Known rows, with every step that occurs
rula ziki lefus: [ 1.41 -0.15  4.22 -0.46  0.46 -1.16 -0.38  0.92  1.16  0.76 -1.36  0.39
  0.39  2.75  1.72 -0.79  0.89  0.51  0.19 -1.36 -2.49 -1.05 -1.16 -2.69]
ziki lefus nubu: [ 1.49  0.19  2.95 -1.52  0.73 -0.11 -0.77  2.07  0.01 -0.08 -0.04 -3.17
  2.78  2.68  1.18  0.52  1.14 -0.31 -0.67 -0.85 -1.63 -0.49 -1.58 -1.92]
lafebek rula ziki lefus nubu: [ 0.88 -0.54  6.51 -1.14 -0.19 -1.40 -3.23  2.03  0.39  1.74 -2.44 -3.48
  3.21  4.30  1.25 -0.66  3.86  1.40  0.18 -1.54 -4.13  0.98 -3.50 -1.09]
lafebek rula: [-0.35 -0.43  1.82  0.04 -1.14 -0.11 -1.67  1.01 -0.35  0.40 -1.25 -1.60
  1.02 -0.05 -0.40 -1.41  3.13  1.29  0.86 -1.02 -2.48  2.62 -1.21  1.54]
lefus lafebek nubu: [-2.12  0.94  0.98  1.02  3.14  0.22 -1.19 -0.12  2.09 -0.38 -1.85 -0.94
 -0.42  2.16  2.60 -0.06  0.11 -1.64  0.23  0.99 -0.37 -3.77 -1.12 -0.57]
ziki rula nubu: [-0.44  0.71 -0.34 -2.47 -0.93 -1.20 -0.32  1.19 -0.65  1.18 -1.32 -2.77
 -0.24  1.14  2.05  0.51 -4.47 -2.69  0.89 -1.30 -4.66  2.57  1.21 -1.13]
nubu duloz ziki rula lefus: [-1.45  0.40  2.59 -3.16  0.17 -4.26  0.04 -3.16  2.12  4.45  1.67 -0.21
  4.03 -1.16  2.83 -2.90  0.35  0.99 -0.95  0.76 -1.68 -4.93  3.75 -2.32]
rula lefus lafebek: [-1.09 -0.37  1.24 -0.78  3.03 -3.56 -0.76 -2.76  1.04  1.62  0.16  2.30
  2.35  0.32  1.14 -3.64  0.62 -0.99 -0.13  0.49  1.75 -3.26  3.07 -4.54]
ziki lefus lafebek rula nubu duloz: [ 0.20  0.66  4.09 -1.17  0.62 -2.44 -1.55  2.01  1.35  1.99 -1.01 -3.66
  3.81  2.92  4.87 -6.40 -1.80 -2.91  1.24 -2.42 -5.19 -1.73  1.43 -2.91]
ziki nubu lefus lafebek: [ 0.09 -0.71  2.22  0.18  3.54 -3.59 -0.63 -2.44  1.41 -1.65  1.36 -0.08
 -0.56 -0.40  2.94 -2.21 -1.97 -0.49  0.13  1.12 -3.06 -2.28 -2.06 -3.90]
lafebek nubu lefus: [ 0.12  1.44  2.61 -1.53  2.96 -1.24 -0.67 -1.36  0.54 -1.24 -0.37 -3.53
  0.19  0.34  0.77 -0.84  3.45  1.69 -1.80 -0.91 -3.63 -0.93 -1.55 -0.32]
lefus lafebek nubu duloz: [-2.43  1.33  2.10  0.14  2.46  0.10 -0.39 -0.55  3.23  0.39  0.07 -1.95
  1.38  1.09  4.57 -1.03 -1.01 -1.58 -0.16  1.41  0.59 -7.18  0.60 -0.15]
lefus lafebek rula nubu: [-0.79  0.28  0.84 -0.02  0.94 -2.87 -2.90  0.77  0.01  1.10 -2.68 -1.25
  0.89  2.49  1.41 -3.78 -1.70 -3.21  1.48 -1.16 -3.27  2.42  0.59 -1.16]
ziki lefus lafebek nubu duloz: [-1.11  1.20  4.27 -0.32  2.66  0.21  0.35  0.77  3.32  0.08 -0.34 -3.33
  2.68  2.57  5.90 -2.21  0.08 -1.37 -0.13 -0.04 -1.77 -7.29 -0.01 -1.79]
rula ziki lefus lafebek nubu: [-0.88  0.92  5.21  0.35  3.63 -1.21 -1.70  0.39  3.27  0.50 -3.27 -0.64
  0.30  5.38  4.22 -0.84  0.78 -0.96  0.11 -0.36 -2.65 -4.55 -2.46 -3.21]
lafebek rula ziki: [-0.40 -0.84  3.63  0.14 -0.91 -1.47 -2.83  0.48  0.58  1.66 -1.98  0.05
  0.31  1.60 -0.24 -0.80  3.18  1.82  0.86 -0.76 -2.14  1.81 -2.10  0.44]
duloz ziki nubu lefus lafebek rula: [-0.62 -1.08  3.79  1.06  3.30 -6.09 -3.94 -3.43  2.49  0.24 -0.64  0.31
  0.37  0.48  1.91 -4.71  2.02  0.33  0.16  1.20 -5.68 -0.77 -3.39 -1.83]
lefus lafebek rula ziki nubu: [-1.26 -1.64  3.68  1.60  0.81 -2.39 -4.21  0.07  2.42  0.78 -1.65  1.34
 -0.04  2.10  2.96 -0.59 -0.23 -0.34  2.17  0.94 -2.77  0.29 -3.66 -0.69]
ziki lefus nubu duloz: [ 0.84  0.43  3.78 -1.84  0.14  0.02  0.40  1.90  1.10  0.92  1.75 -4.57
  4.46  1.62  3.44 -0.33 -0.41 -0.51 -0.87 -0.60 -1.28 -4.01 -0.04 -1.60]
rula nubu duloz: [ 0.15  1.15 -0.27 -1.98 -0.56 -1.03 -0.36  0.23  0.67  1.84  1.24 -2.44
  1.82  0.65  2.42 -2.33 -4.34 -2.38 -0.29 -0.87 -1.20 -0.76  2.42  0.03]
lefus nubu duloz ziki rula: [-1.59  0.36  2.28 -1.82 -0.41 -2.22 -0.40 -1.24  1.85  2.84  0.80 -3.10
  2.61  0.87  3.30  1.45 -1.48 -0.56 -0.87  1.84 -1.36 -5.10  0.29 -0.16]
duloz nubu lefus lafebek rula: [-0.55  0.54  4.34 -0.37  2.68 -5.04 -2.20  0.13  1.04 -0.26 -1.07 -1.09
 -0.18  1.22 -0.06 -6.38  0.42 -1.28 -0.56 -2.29 -4.42  0.10  0.86 -3.39]

Rows
[ 0.86  0.02  5.80 -2.24  0.15 -1.31 -0.80  1.06  1.89  1.94  0.67 -3.04
  3.85  3.24  3.62  0.09 -0.27  0.27 -0.96 -0.61 -0.95 -5.08 -0.79 -2.26]
rula ziki lefus nubu duloz
[ 0.14  0.62  0.52 -1.39 -1.07 -1.29 -3.06  1.84 -0.87  1.46 -2.10 -2.87
  1.45  1.72 -0.39 -2.71  0.31 -1.53  0.79 -2.25 -4.61  5.32 -0.06  1.13]
lafebek rula nubu
[ 1.28  1.26  1.87 -1.69  0.89 -3.81 -0.90 -0.01  2.35  3.12  0.15 -1.51
  3.18  2.98  2.89 -4.97 -2.92 -2.34 -1.32 -0.84 -4.07 -2.17  1.97 -1.63]
rula nubu duloz ziki lefus
[-0.94  1.24  1.62 -1.69  3.74 -7.23 -0.92 -3.49  1.30  0.96 -1.82 -0.56
 -0.84  1.94  2.99 -4.20 -4.23 -2.98 -0.17 -0.10 -6.45 -2.55  1.87 -5.07]
duloz ziki rula nubu lefus lafebek
[-1.24  1.63  1.59 -0.84  0.52  1.21 -0.26  0.34  1.91  0.60  0.75 -3.49
  1.88  0.23  3.08  0.25  1.00  0.30 -1.17  0.32 -0.71 -4.07 -0.21  2.42]
lafebek nubu duloz
[-3.17  1.13  3.60 -2.71  2.19 -1.82  0.17 -1.52  2.92  2.25  0.59 -2.84
  3.68  0.18  6.16 -1.30 -0.15 -0.63 -0.31  0.83 -1.52 -7.05  2.59 -2.94]
ziki rula lefus lafebek nubu duloz
[-1.49  0.51  1.70 -0.96 -0.81 -1.82  0.70 -1.59  2.18  2.43  0.87 -0.79
  0.96 -0.50  3.37 -0.50 -1.46 -0.03 -0.10  1.25 -2.07 -4.81  1.32 -0.11]
nubu duloz ziki rula
[ 0.21  1.24  0.96 -1.19  3.94 -5.20 -0.92 -2.16 -0.24 -0.50 -0.51 -1.12
 -0.40  1.76  1.62 -4.83 -3.60 -2.78 -0.36 -1.23 -3.45 -1.26  1.94 -4.62]
rula nubu lefus lafebek
[-1.58 -1.35  4.84  0.68  0.08 -2.44 -3.49 -0.25  3.53  2.00  0.25  0.01
  1.41  1.33  5.46 -1.43 -0.72 -0.21  1.88  1.13 -1.93 -3.23 -2.49 -0.37]
lefus lafebek rula ziki nubu duloz
[-0.80 -0.55  5.89  0.04  2.72 -5.13 -2.37 -2.49  0.81  0.19 -2.02  0.17
 -0.51  1.40  1.36 -4.58  2.77  1.61  0.64 -1.25 -3.36 -2.34 -1.45 -3.56]
nubu lefus lafebek rula ziki
[-0.80  1.16  3.08  0.47  3.44  0.33 -0.54  1.41  2.34 -0.87 -2.33 -1.73
  1.12  3.67  3.79 -1.18  1.33 -1.62 -0.03 -0.23 -2.64 -3.58 -1.68 -2.73]
ziki lefus lafebek nubu
[-0.30 -1.33  3.84  0.34  2.34 -3.69 -2.46 -1.40  0.89 -1.36  0.30 -1.60
  0.39 -0.18  2.57 -3.45  1.08  0.33  1.00 -0.25 -5.18  0.16 -2.89 -2.09]
ziki nubu lefus lafebek rula
[-0.89  1.07  1.87 -2.19  2.56 -4.89  0.15 -1.68 -0.16 -0.39 -1.03 -2.90
 -1.02  1.32  3.42 -2.94 -4.90 -3.03  0.56 -1.53 -6.30 -1.14  2.06 -5.30]
ziki rula nubu lefus lafebek
[-1.99  0.80  1.65 -1.12  4.23 -1.92 -1.91 -1.82  2.04  1.38 -1.02 -0.35
  2.45  1.81  2.15 -2.11  2.50 -0.43 -0.90  0.96  0.14 -3.60  1.44 -2.61]
rula lefus lafebek nubu
[-0.01  1.12 -0.71 -1.44  0.62 -3.57 -1.48 -1.25  1.93  3.12  0.45 -0.39
  1.96  1.54  1.74 -3.72 -3.40 -2.63 -1.18  0.28 -1.63 -2.02  2.52  0.53]
rula nubu duloz ziki
[ 0.38  1.17  1.60 -3.51  0.57 -3.84  0.36 -0.65 -1.29  0.01 -0.13 -4.23
 -0.25  0.42  2.01 -1.96 -3.48 -1.03 -0.24 -2.36 -7.03  1.58  1.38 -3.34]
ziki rula nubu lefus
[-1.30  1.04  6.04 -0.39  3.03 -0.94 -0.93  0.28  4.32  1.28 -1.21 -1.82
  2.18  3.97  6.30 -1.75  0.12 -0.67 -0.22  0.03 -2.02 -8.32 -0.75 -2.87]
rula ziki lefus lafebek nubu duloz
[ 1.03  0.22  2.19  0.37  1.33 -2.40 -0.63 -0.36  1.54  1.01 -1.06  0.82
  1.45  2.22  0.72 -2.62  1.72  0.01 -0.83 -0.24 -3.16 -1.60 -0.67 -1.50]
duloz ziki lefus
[-0.07  0.88  2.30 -0.35  3.76 -4.79 -0.34 -0.96  1.49 -1.03  0.12  0.65
 -1.48  1.08  0.33 -4.95 -2.61 -2.33 -1.26 -1.40 -2.34 -2.74  2.17 -5.20]
duloz nubu lefus lafebek
[-1.55  0.67  1.51 -0.31  1.57 -5.05 -3.29 -1.54  2.60  3.31 -1.62 -0.59
  2.31  2.36  2.78 -6.12 -1.65 -3.39  0.49  0.35 -2.70 -2.61  1.63 -0.36]
lefus lafebek rula nubu duloz ziki
[-0.64  0.27  6.18 -0.17  2.79 -6.29 -3.28 -0.47  1.95  0.83 -2.06  0.37
 -1.06  2.66  0.32 -5.82  0.26 -0.60 -0.19 -2.02 -4.43 -0.90  0.22 -4.16]
duloz nubu lefus lafebek rula ziki
[-0.61 -0.28  4.00  0.12  2.68 -3.84 -1.19 -1.93 -0.02 -0.98 -1.20 -1.64
  0.30 -0.33  1.10 -4.91  2.90  0.94  0.63 -1.12 -3.67 -1.56 -0.46 -2.87]
nubu lefus lafebek rula
[-0.47  0.32  1.34 -1.78 -0.23 -0.06 -0.13 -0.07  0.75  1.13  2.08 -3.41
  2.81  0.70  1.98  0.72 -1.00 -0.16 -1.15  0.65  1.43 -4.14  0.20  0.35]
lefus nubu duloz
[-2.71  1.63  1.83  0.88  3.33 -2.18 -1.59 -2.72  4.72  1.86 -0.98 -0.09
  1.52  2.23  4.01 -2.28  0.45 -1.38 -1.00  2.72  0.01 -8.53  0.27  0.23]
lefus lafebek nubu duloz ziki
[-0.38  0.43  3.17  0.96  2.73 -3.56  0.17 -1.68  3.74  1.68  0.16  1.04
  2.10  1.94  4.25 -4.96 -1.10 -1.56 -0.32  1.14 -0.87 -8.15  1.44 -3.53]
nubu duloz ziki lefus lafebek
[-0.33 -0.75  2.75 -1.89 -0.09 -2.42 -2.45 -0.62 -0.41  2.38 -0.19 -1.05
  4.12 -0.62 -0.73 -3.67  5.43  2.12 -0.07 -1.45 -1.74  2.40  1.04 -0.87]
lafebek rula lefus
[ 0.20 -0.77  0.86 -0.46 -1.04  0.13 -0.42  0.48  1.81  0.54  3.30 -1.20
  2.06 -1.01  3.73  0.63 -2.76 -0.50  0.10  1.22 -1.11 -1.82 -0.91  0.79]
ziki nubu duloz
[ 0.27  1.36  1.96 -0.56  2.73 -4.73 -0.92 -0.84  2.99  2.68 -0.35 -0.02
  2.75  3.74  4.37 -5.96 -4.44 -4.30 -0.42 -0.11 -3.36 -5.41  2.33 -3.80]
rula nubu duloz ziki lefus lafebek
[-2.46  1.27  2.50 -1.16  4.50 -4.24 -2.21 -4.09  4.40  3.37  0.04  0.69
  4.15  1.43  3.58 -4.56  2.22 -0.43 -1.85  2.37  0.45 -8.51  2.47 -1.88]
rula lefus lafebek nubu duloz ziki
[ 1.23  0.98  2.12 -1.34  1.75 -3.69 -0.31  0.19  0.39 -0.50  0.78 -0.86
 -0.84  0.29 -1.39 -3.96 -1.33 -0.63 -2.10 -2.20 -3.26  0.70  1.57 -2.56]
duloz nubu lefus
[-0.17 -0.85  4.12  0.14  3.57 -4.88 -2.12 -3.14  2.21 -0.65  0.63  1.53
 -1.15  1.40  3.47 -1.38 -1.94  0.08  0.11  0.82 -3.15 -3.08 -2.46 -4.76]
rula ziki nubu lefus lafebek
[-3.29  0.94  2.79 -1.85  3.78 -4.01 -1.93 -3.00  3.43  2.85 -2.26  0.16
  2.17  2.03  3.64 -1.51  2.06 -0.78 -0.79  1.95 -2.63 -5.12  1.29 -3.01]
duloz ziki rula lefus lafebek nubu
[-0.32  0.06  2.25 -3.49  0.83 -2.37 -0.98 -1.61  0.75  2.97  3.26 -2.52
  5.91 -0.23  1.36 -1.18  1.20  0.68 -1.95  0.41  2.07 -3.76  2.75 -1.79]
rula lefus nubu duloz
[ 1.11  0.72  2.41 -2.33  0.73 -3.64 -2.39 -0.26 -1.54  0.33 -1.33 -4.24
  1.08  0.66 -0.32 -4.94  1.31  0.29 -0.36 -3.35 -6.75  4.25 -0.01 -0.94]
lafebek rula nubu lefus
[-1.45 -0.02  3.35 -4.82 -0.43 -2.01  0.19 -1.01  0.27  3.37  2.80 -4.22
  5.43 -0.69  3.31  0.30 -0.15  0.42 -0.81  0.12 -0.53 -4.11  2.84 -2.83]
ziki rula lefus nubu duloz
[-1.24  1.51  1.38 -0.35  1.54 -1.01 -1.49 -1.69  3.59  2.02 -0.32 -1.64
  2.21  1.10  2.50 -0.65  1.82  0.22 -1.89  1.86 -0.65 -5.21 -0.37  2.37]
lafebek nubu duloz ziki
